In the rows, zero is written as 128.
Known rows, with every step that occurs:
y/w/c: [128 117 124 131 136 127 122 134 120 134 138 144 129 120 152 149 136 136 133 125 138 133 124 129 144 132 128 120 134 118 122 121 133 142 130 131 124 131 127 129 130 131 136 127 121 134 130 120 129 111 133 134 140 86 128 119 123 132 132 129 134 124 111 114 101 122 126 127 118 128 125 132 125 121 142 125 122]
u/m/y/w: [133 114 125 117 139 129 135 132 127 133 145 145 119 136 133 136 133 137 137 126 132 113 128 133 137 112 123 136 141 121 124 128 144 160 114 126 112 161 142 159 132 122 115 141 98 118 133 131 154 102 111 125 135 79 120 122 127 121 140 139 137 132 137 119 99 159 148 135 103 136 135 130 99 121 131 145 90]
u/m: [126 126 125 121 130 126 127 131 129 126 131 128 127 129 137 145 128 155 133 128 132 128 130 134 128 122 132 135 132 136 138 132 134 131 125 127 131 150 133 129 120 124 129 137 99 115 125 137 140 129 116 121 120 119 141 125 128 127 126 129 131 132 126 124 118 150 130 128 120 127 138 132 85 130 133 126 118]
y/w/c/x: [124 103 133 128 138 123 119 140 121 134 134 149 128 124 149 145 136 131 122 126 141 140 115 133 143 133 131 116 129 113 113 132 133 154 130 141 123 129 126 108 114 132 133 132 100 129 139 122 128 110 130 131 148 93 122 116 124 136 122 121 116 129 113 129 102 122 126 138 112 123 125 132 131 120 155 122 125]
q/x/l: [133 156 131 136 132 119 132 118 132 126 127 125 127 127 114 139 132 125 120 127 119 126 124 128 134 110 153 129 129 135 127 134 132 117 130 147 119 125 78 109 117 124 119 135 75 116 131 137 124 139 148 116 145 112 133 122 134 128 106 149 131 130 128 118 124 142 134 140 129 122 135 132 117 131 132 124 153]
m/y/w/c/x: [122 99 130 119 140 134 124 141 121 132 139 161 128 126 150 137 142 124 124 126 132 123 114 127 144 121 117 125 132 107 116 128 131 181 123 138 112 141 148 121 111 130 121 137 99 128 147 120 143 98 124 131 150 76 114 114 125 127 138 130 122 131 112 133 110 134 127 146 111 131 127 136 148 115 155 135 108]
w/c/x/l/m: [117 111 138 128 132 124 118 127 123 127 121 130 134 124 148 166 135 173 130 130 125 132 124 132 135 113 153 119 121 121 130 133 130 154 137 151 123 129 97 95 88 125 126 136 69 121 129 133 120 131 115 113 134 101 127 115 121 125 120 133 141 133 108 158 132 124 112 147 134 119 122 138 178 138 167 143 149]
m/u: [127 125 131 125 128 119 130 128 128 129 134 128 129 128 132 129 127 121 132 126 123 121 130 122 122 125 129 123 117 125 118 133 127 125 131 118 129 127 131 120 134 130 125 132 115 132 132 127 131 146 147 131 134 122 131 127 96 131 125 127 124 122 125 133 128 134 127 131 126 128 136 125 136 116 121 140 129]
x/y: [138 132 129 127 126 132 131 127 128 127 133 146 140 129 130 121 130 126 131 127 134 109 133 131 132 124 124 130 127 127 128 132 129 146 131 126 117 127 158 124 136 127 119 128 123 128 126 136 126 133 126 132 121 149 126 130 131 124 127 144 167 127 132 128 126 121 129 138 124 139 125 135 135 122 127 148 102]
c/w/y: [139 126 125 123 128 128 131 133 125 129 128 145 149 130 112 122 141 119 128 126 152 133 123 126 136 133 125 141 135 122 132 114 134 147 134 141 126 122 120 143 133 127 121 131 126 134 116 127 126 105 117 129 138 181 116 126 129 147 133 130 137 132 104 105 127 120 133 133 116 122 124 125 114 126 122 138 120]
w/y: [140 131 127 121 126 130 134 127 127 127 132 144 134 125 105 125 133 133 129 128 130 137 128 125 130 130 129 142 125 126 132 122 125 152 138 130 127 129 118 147 148 129 123 129 130 128 123 129 126 126 120 121 129 162 124 124 125 148 133 136 136 127 94 120 140 126 134 129 129 121 127 124 130 123 134 131 130]
c/x/l/m/y/w: [136 110 144 118 144 126 134 123 127 137 130 133 122 139 130 130 136 150 128 126 125 115 124 132 140 91 137 122 132 111 109 132 142 170 123 151 114 143 100 130 103 123 104 143 75 121 139 128 147 107 106 121 160 75 101 113 120 115 132 148 146 138 139 163 116 149 138 156 113 129 133 131 196 127 142 156 124]
q/x/y/w: [151 149 133 131 139 135 136 124 130 131 149 159 117 129 108 126 137 116 123 123 135 118 121 133 139 110 122 130 134 121 107 131 141 134 127 130 102 125 147 119 142 127 112 130 88 120 136 135 129 118 133 136 154 122 121 119 140 130 110 151 144 130 137 119 95 148 146 138 108 136 133 134 124 125 125 136 96]
l/m/y/w/c/x/q: [121 105 139 121 133 145 129 134 120 139 137 154 125 123 151 139 146 159 127 128 127 123 117 132 141 99 108 103 127 110 119 123 131 176 128 127 98 142 190 122 104 127 108 139 79 121 159 115 143 94 102 110 149 81 103 123 134 118 136 153 146 133 114 164 115 139 128 139 114 138 118 142 194 121 152 122 70]
q/x/c: [118 154 135 137 126 146 120 123 130 121 133 147 133 133 109 147 132 119 126 127 123 123 117 126 133 117 132 126 128 132 120 139 132 126 129 148 105 127 115 100 121 122 128 130 81 115 143 128 121 129 143 126 146 98 130 129 142 126 107 122 132 130 131 117 128 136 127 111 130 127 127 130 122 131 130 115 124]
l/m/y/w/c: [123 116 128 122 138 151 129 128 121 129 142 147 121 123 151 157 139 167 143 128 132 121 123 129 141 103 118 121 135 113 124 105 136 174 125 134 108 134 152 148 122 123 124 129 104 128 131 114 145 93 106 125 139 75 106 121 123 120 147 136 131 128 108 137 116 141 128 134 122 135 119 136 180 126 150 155 104]
l/x: [130 125 133 135 125 135 127 121 131 125 129 118 120 127 131 133 127 127 115 125 125 119 125 131 123 120 123 121 128 128 128 136 128 149 128 127 114 124 133 123 116 126 132 127 100 128 113 127 126 124 103 123 131 125 127 131 132 133 131 127 128 134 129 119 125 137 123 126 123 121 126 124 147 121 147 128 123]
m/q/x: [129 145 133 132 121 128 136 124 130 133 131 135 121 120 121 122 138 121 121 126 125 136 115 125 119 100 117 118 121 144 132 134 126 100 129 132 105 123 144 105 122 119 109 134 69 117 129 122 136 125 136 137 144 120 107 120 154 127 107 144 111 132 125 95 127 153 126 117 123 127 137 133 120 111 127 92 119]
w/c/x: [114 105 131 130 127 131 118 138 122 127 124 146 133 120 155 144 133 138 119 129 127 138 116 131 136 133 130 117 122 124 129 138 122 152 133 136 128 130 131 98 103 131 135 134 101 127 142 125 127 124 127 127 139 114 133 119 127 127 123 117 121 131 103 131 130 123 110 137 129 123 118 133 131 128 159 130 131]
u/m/y/w/c: [122 114 121 117 139 136 126 135 120 130 146 154 127 124 155 161 138 153 136 128 138 121 125 132 143 114 121 135 137 117 130 123 138 169 123 132 116 160 145 143 122 125 126 140 90 119 132 126 151 98 119 123 137 72 126 117 130 126 143 135 136 124 110 109 100 152 130 140 106 135 131 135 94 116 144 137 102]
q/x: [128 149 129 133 127 133 132 121 132 123 134 136 117 127 110 134 133 125 115 128 124 134 117 125 128 112 129 125 129 129 130 133 130 114 128 134 114 125 120 114 132 124 124 129 95 119 138 125 130 127 136 128 149 122 131 123 139 129 112 133 105 130 128 117 124 147 132 127 128 128 129 128 110 132 133 118 132]

Rows:
[138 149 139 129 122 142 139 117 130 130 137 146 126 121 121 127 141 160 132 127 129 123 120 131 118 77 112 110 122 141 129 124 131 117 134 126 89 125 180 107 124 115 97 135 51 117 125 134 128 128 108 137 138 143 99 122 154 121 106 158 148 135 130 120 128 159 127 123 122 137 133 142 164 121 128 121 82] -> l/m/q/x/y
[123 101 127 118 143 121 125 135 119 133 139 151 134 129 153 161 139 147 129 126 134 118 122 131 148 110 145 129 136 119 124 137 140 186 122 150 121 163 103 124 102 127 116 152 51 114 139 138 150 110 124 114 146 53 126 106 124 119 133 138 155 130 113 126 100 150 136 161 109 126 142 141 107 112 156 151 123] -> u/m/y/w/c/x/l
[129 149 136 127 134 145 138 111 131 122 132 129 125 134 112 143 137 157 129 126 119 118 121 124 131 80 139 132 131 121 132 124 135 146 122 142 99 135 104 126 105 117 106 139 57 111 133 130 136 123 118 108 148 101 111 122 133 111 124 154 133 134 128 135 139 162 129 147 129 129 132 139 167 135 136 162 131] -> q/x/l/m/y
[140 124 132 139 138 143 127 124 123 131 145 151 128 120 154 153 141 130 121 123 139 108 121 138 141 120 117 127 134 118 119 133 135 176 135 131 102 129 163 118 125 127 131 128 89 131 111 132 128 111 110 133 134 110 128 122 134 138 129 144 169 129 112 103 99 134 130 145 112 129 117 133 154 113 163 149 96] -> l/x/y/w/c
[121 97 136 119 138 147 125 134 121 131 137 155 127 128 143 151 141 162 132 128 130 124 114 132 140 102 122 117 130 110 116 121 135 183 128 140 105 140 157 126 102 123 119 137 88 126 145 116 149 93 101 127 155 78 112 114 119 116 139 128 124 133 113 151 116 141 120 147 114 132 119 137 188 126 161 149 93] -> l/m/y/w/c/x
[125 105 140 130 144 119 120 132 123 137 131 135 132 125 152 160 136 168 129 127 135 133 122 136 146 113 153 108 130 115 115 128 140 162 135 157 125 131 87 108 98 127 126 137 68 128 131 131 130 116 116 117 147 76 117 114 118 128 120 138 139 133 113 162 108 128 126 145 124 119 128 133 181 132 163 143 136] -> y/w/c/x/l/m
[126 113 131 128 130 134 121 137 121 125 130 164 140 121 157 143 137 137 124 126 138 123 119 134 137 130 124 123 123 124 132 142 124 166 136 132 113 128 160 97 111 129 124 134 95 125 134 136 125 128 131 131 136 140 132 119 128 130 124 130 155 130 106 136 126 117 116 149 124 132 132 141 126 127 155 142 103] -> w/c/x/y
[135 139 127 131 132 134 134 128 122 138 152 168 131 114 147 151 145 150 134 123 141 126 117 134 138 100 118 119 132 141 125 136 139 131 133 125 92 152 178 111 126 121 110 143 25 112 125 137 140 116 129 139 141 99 113 108 154 128 104 158 152 127 112 83 83 167 139 131 104 133 133 142 71 102 150 108 79] -> u/m/q/x/y/w/c
[149 143 133 124 134 129 141 125 128 139 149 159 126 122 131 133 141 140 128 123 143 117 122 135 132 90 117 114 133 142 120 140 145 120 129 122 96 154 169 118 133 118 95 145 38 112 128 140 146 118 124 142 145 106 110 116 158 124 103 160 149 134 140 91 86 176 151 127 101 136 144 141 93 108 123 108 67] -> u/m/q/x/y/w
[125 125 133 118 130 147 134 122 126 124 130 133 124 133 133 131 133 160 137 130 122 116 127 129 125 97 116 130 130 119 128 116 130 156 121 129 106 133 149 142 117 119 117 133 108 125 131 125 143 111 103 123 127 113 109 124 127 112 144 133 135 130 127 150 139 151 131 133 130 136 123 131 179 132 132 150 104] -> l/m/y
[145 112 137 124 142 126 133 135 128 137 140 158 124 135 135 118 134 117 125 125 138 116 119 134 138 125 122 126 134 118 104 141 140 155 130 135 110 137 153 113 130 132 116 135 106 129 139 137 133 117 121 140 146 128 118 119 125 128 120 140 154 133 139 143 99 132 141 150 106 132 128 131 137 120 132 138 92] -> c/x/y/w
[138 140 138 131 131 143 135 121 120 136 147 162 124 112 146 152 148 165 138 125 143 125 119 132 135 83 115 105 125 133 117 121 138 135 137 134 86 128 185 108 122 117 106 132 46 122 128 129 133 110 115 141 147 107 97 119 150 125 108 160 148 129 111 110 103 160 128 127 112 136 126 143 184 111 155 121 79] -> l/m/q/x/y/w/c
[126 143 139 132 125 134 136 118 133 130 131 129 124 120 119 134 139 160 127 127 123 132 117 132 116 80 117 106 121 141 130 123 132 102 132 132 100 125 153 106 117 116 107 136 57 117 125 122 135 123 110 132 141 117 100 124 149 122 105 144 108 134 126 117 130 165 123 114 127 127 123 134 160 125 136 105 111] -> l/m/q/x
[141 145 129 135 138 142 128 127 122 127 150 169 135 118 142 152 140 133 126 123 139 124 116 130 148 116 125 130 134 121 123 128 135 148 135 130 95 126 152 111 136 127 120 129 79 121 138 131 123 115 142 134 150 109 128 113 138 129 110 149 146 125 111 110 99 141 133 142 114 134 125 143 119 123 151 136 98] -> q/x/y/w/c
[126 155 127 131 128 145 126 126 131 118 135 160 154 137 94 147 142 116 126 125 142 124 112 128 140 118 124 135 134 126 124 125 137 145 136 158 103 123 106 113 125 120 126 133 78 117 130 127 121 109 135 125 151 156 115 129 139 143 113 125 143 136 110 96 127 123 134 114 117 124 129 126 104 126 128 124 119] -> q/x/c/w/y
[128 117 141 124 132 116 128 125 131 130 120 121 133 134 129 144 132 160 126 130 122 125 128 135 131 107 151 120 124 122 120 135 134 143 134 149 128 132 90 110 97 126 116 138 72 123 131 134 126 134 107 115 138 118 119 122 119 119 114 136 137 137 130 163 132 129 120 146 130 120 127 129 169 141 143 141 140] -> c/x/l/m
[110 148 127 139 131 142 118 126 131 123 129 143 141 139 109 147 137 107 128 125 140 116 111 131 138 121 126 125 137 127 119 132 141 121 125 152 105 125 121 97 110 121 135 133 77 120 135 129 125 111 142 129 155 123 126 132 141 132 108 119 135 138 142 103 117 127 126 115 118 132 133 132 108 131 117 118 116] -> q/x/c/w
[114 129 131 137 125 144 118 125 130 123 126 127 143 141 133 148 135 110 122 124 145 101 116 132 131 125 117 112 138 122 115 138 138 151 126 144 113 124 136 110 98 121 138 131 83 130 111 127 124 107 112 130 139 118 123 142 138 140 123 115 162 142 144 100 118 118 132 118 118 123 124 124 142 119 130 134 110] -> l/x/c/w
[137 148 136 127 141 136 138 113 130 131 142 137 112 135 110 146 138 147 129 126 121 110 121 130 141 77 143 126 135 114 116 119 144 151 119 146 100 135 96 138 117 118 106 136 58 116 136 126 144 109 120 113 162 70 106 118 131 111 125 156 131 135 137 137 114 167 148 149 113 129 129 135 172 132 135 151 121] -> q/x/l/m/y/w
[120 94 129 116 138 133 124 139 121 131 142 160 128 128 153 152 140 147 127 128 133 126 115 134 144 115 120 126 136 116 124 135 137 184 120 131 115 163 146 125 109 126 119 149 67 116 146 127 152 99 111 124 149 71 124 106 127 120 132 125 127 134 110 120 100 148 124 147 100 132 138 139 91 120 158 141 101] -> u/m/y/w/c/x
[150 127 136 133 141 136 135 122 129 132 144 143 126 130 131 126 134 117 120 122 136 105 127 136 136 109 117 119 139 118 110 140 139 166 127 123 102 129 166 130 132 125 120 126 99 132 112 136 131 114 104 135 136 121 121 127 132 135 129 147 165 134 138 111 98 140 148 141 106 130 124 129 154 111 141 152 88] -> l/x/y/w
[119 100 130 117 136 132 128 140 120 139 140 162 138 124 156 141 144 144 119 127 140 127 118 132 143 114 114 116 135 117 126 140 134 179 127 119 107 167 182 116 107 129 108 150 62 111 158 123 150 100 115 109 148 66 121 122 138 125 132 150 153 131 115 136 100 149 132 140 104 134 131 140 101 113 152 113 65] -> u/m/y/w/c/x/q
